In the rows, zero is written as 128.
Known rows, with every step that occurs:
C E D: [124 140 118 135 129 124 134 121 126 122 128 128 169 133 127 139 121 124
 121 115 146 127 132]
P D: [122 129 104 118 116 110 125 150 132 100 131 126  91 122  99 127 103 128
 120 116 133 132 120]
E D: [125 130 125 132 139 128 139 140 132 114 128 132 152 129 104 142 116 127
 114 112 123 123 130]
E C Q D P S Y: [136 103 114 142 148 153 132 121 140 136 121 131  97 134 151 123 145 113
 124 143 123 125 119]
Y C E D: [129 149 131 132 112 132 132 123 117 139 136 126 208 137 122 134 132 134
 143 123 138 131 133]
S P D Q: [128 138 134 107 109  86 117 149 116  95 124 126  70 104 104 126  88 132
 134 126 121 138 125]
S Y C E: [132 132 159 124 100 127 135 138 121 135 136 129 252 120 117 124 139 145
 152 131 136 123 131]
E C Q D: [124 136 135 145 129 166 126 109 139 148 132 121  73 136 118 123 126 130
 136 140 129 131 133]
E D P S: [131 107  98 129 160 113 136 144 128 112 124 135 129 137 125 144 115 106
 102 109 121 121 116]
S Y C: [132 118 162 121 106 130 139 156 127 125 135 134 236 115  95 126 134 149
 146 129 115 118 131]
Y C: [128 126 155 120 109 129 131 148 125 135 141 126 191 129  83 128 117 145
 143 124 118 123 128]
C E: [123 131 144 127 119 116 130 125 129 127 134 123 169 128 108 131 112 134
 125 120 146 126 130]
Q C E D P S: [128 121  93 132 167 104 134 113 125 133 120 130 132 141 164 140 136  99
 101 115 141 115 124]
C Q: [123 114 131 130 130 135 130 132 142 126 133 128 127 129 121 137 109 141
 127 134 132 123 127]
E C Q D P S: [131 113 110 143 148 152 125 111 136 145 128 125  55 147 142 126 129 111
 121 140 127 129 117]
S Y C Q: [132 116 144 126 111 140 134 145 135 133 135 135 211 121 132 130 133 154
 153 148 121 119 131]
P D Q: [122 134 111 113 121 109 115 143 124 101 122 128  67 114 108 123 102 120
 114 107 121 134 127]
E C Q D P: [118 128  99 145 134 162 123 108 136 161 127 129  79 147 122 119 120 111
 124 136 114 128 130]
P D E C Q: [113 146 117 132 133 156 113 116 129 115 128 128  16 124 138 124 132 112
 129 132 131 151 123]
S P D Q C E: [127 154 131 110 116  75 115 119 114 117 121 122  77 110 138 122 111 121
 136 133 142 131 133]
Y C Q D E: [132 143 134 130  94 149 119 114 129 155 127 119  98 135 137 106 156 156
 148 150 117 146 142]
D Q: [123 123 150 119 133 122 126 138 126 121 125 133 128 119  93 127 105 128
 116 107 114 124 136]

Rows:
[121 128 145 118 150 118 127 127 130 136 123 133 113 119 116 124 120 122
 110 110 113 111 143] -> D Q C
[144  99 156 125 125 127 135 147 137 117 136 130 187 121 150 135 142 154
 149 150 133 122 117] -> P S Y C Q
[120 138 110 117 113 115 120 139 126 102 122 126  55 115 107 120 128 127
 118 115 127 145 126] -> P D E
[115 139  80 135 151 116 134 110 126 147 120 133 156 142 143 135 128 100
 106 111 130 112 137] -> Q C E D P
[137 101  91 132 132 123 127 122 141 135 123 123  73 145 151 124 127 129
 114 140 129 128 120] -> C Q D P S
[122 140 123 128 161 123 132 123 127 129 116 136 113 123 137 133 127 115
 102 106 109 113 146] -> E D Q C
[131 116  99 132 152 110 133 123 124 121 124 130 149 142 148 142 122 107
 105 113 143 127 117] -> C E D P S
[128 136 122 133 113 144 121 111 137 139 119 121  60 132 139 114 146 147
 126 141 125 143 141] -> C Q D E
[121 149 141 126 119 135 114 123 120 109 130 126  20 112 130 129 117 122
 150 153 131 152 120] -> S P D E C Q
[139 109 115 127 137 121 141 154 122 119 125 140 213 128 134 138 143 120
 129 122 111 119 118] -> E D P S Y C
[150 118 144 129 105 137 127 126 132 131 123 122 122 122 166 113 181 161
 149 156 127 140 132] -> P S Y C Q D E
[121 136 137 128 136 113 131 116 131 140 131 124 152 128 130 129 128 126
 122 123 146 113 136] -> Q C E
[145 127 147 130 127 119 140 137 122 112 132 129 231 124 151 139 156 138
 142 130 146 127 122] -> P S Y C E D
[129 126  92 132 100 138 123 122 131 165 130 125 139 152 133 114 126 139
 140 146 109 130 135] -> Y C Q D P
[120 150 103 114 130 100 114 113 123 122 119 124  75 121 148 119 124 112
 112 112 142 126 135] -> P D Q C E
[115 139 171 132 141 158 127 123 121 129 131 129  97 119  83 126 135 113
 125 113 116 135 130] -> D E C
[117 126 149 140 149 164 128 122 137 136 139 131 106 131 116 138 111 121
 132 132 129 124 125] -> E C Q
[145 131 148 125 131 119 131 129 113 115 122 133 206 119 160 132 156 131
 137 121 134 129 130] -> P S Y C E D Q
[142 109 102 130 113 126 124 126 132 153 131 122 115 150 146 119 133 140
 135 149 122 131 120] -> Y C Q D P S
[145 115 170 121 116 112 136 141 123 119 137 126 230 119 135 129 149 145
 147 135 149 124 118] -> P S Y C E
[114 137 154 137 145 170 122 111 131 136 131 131  72 126 123 130 133 120
 131 132 122 138 130] -> D E C Q
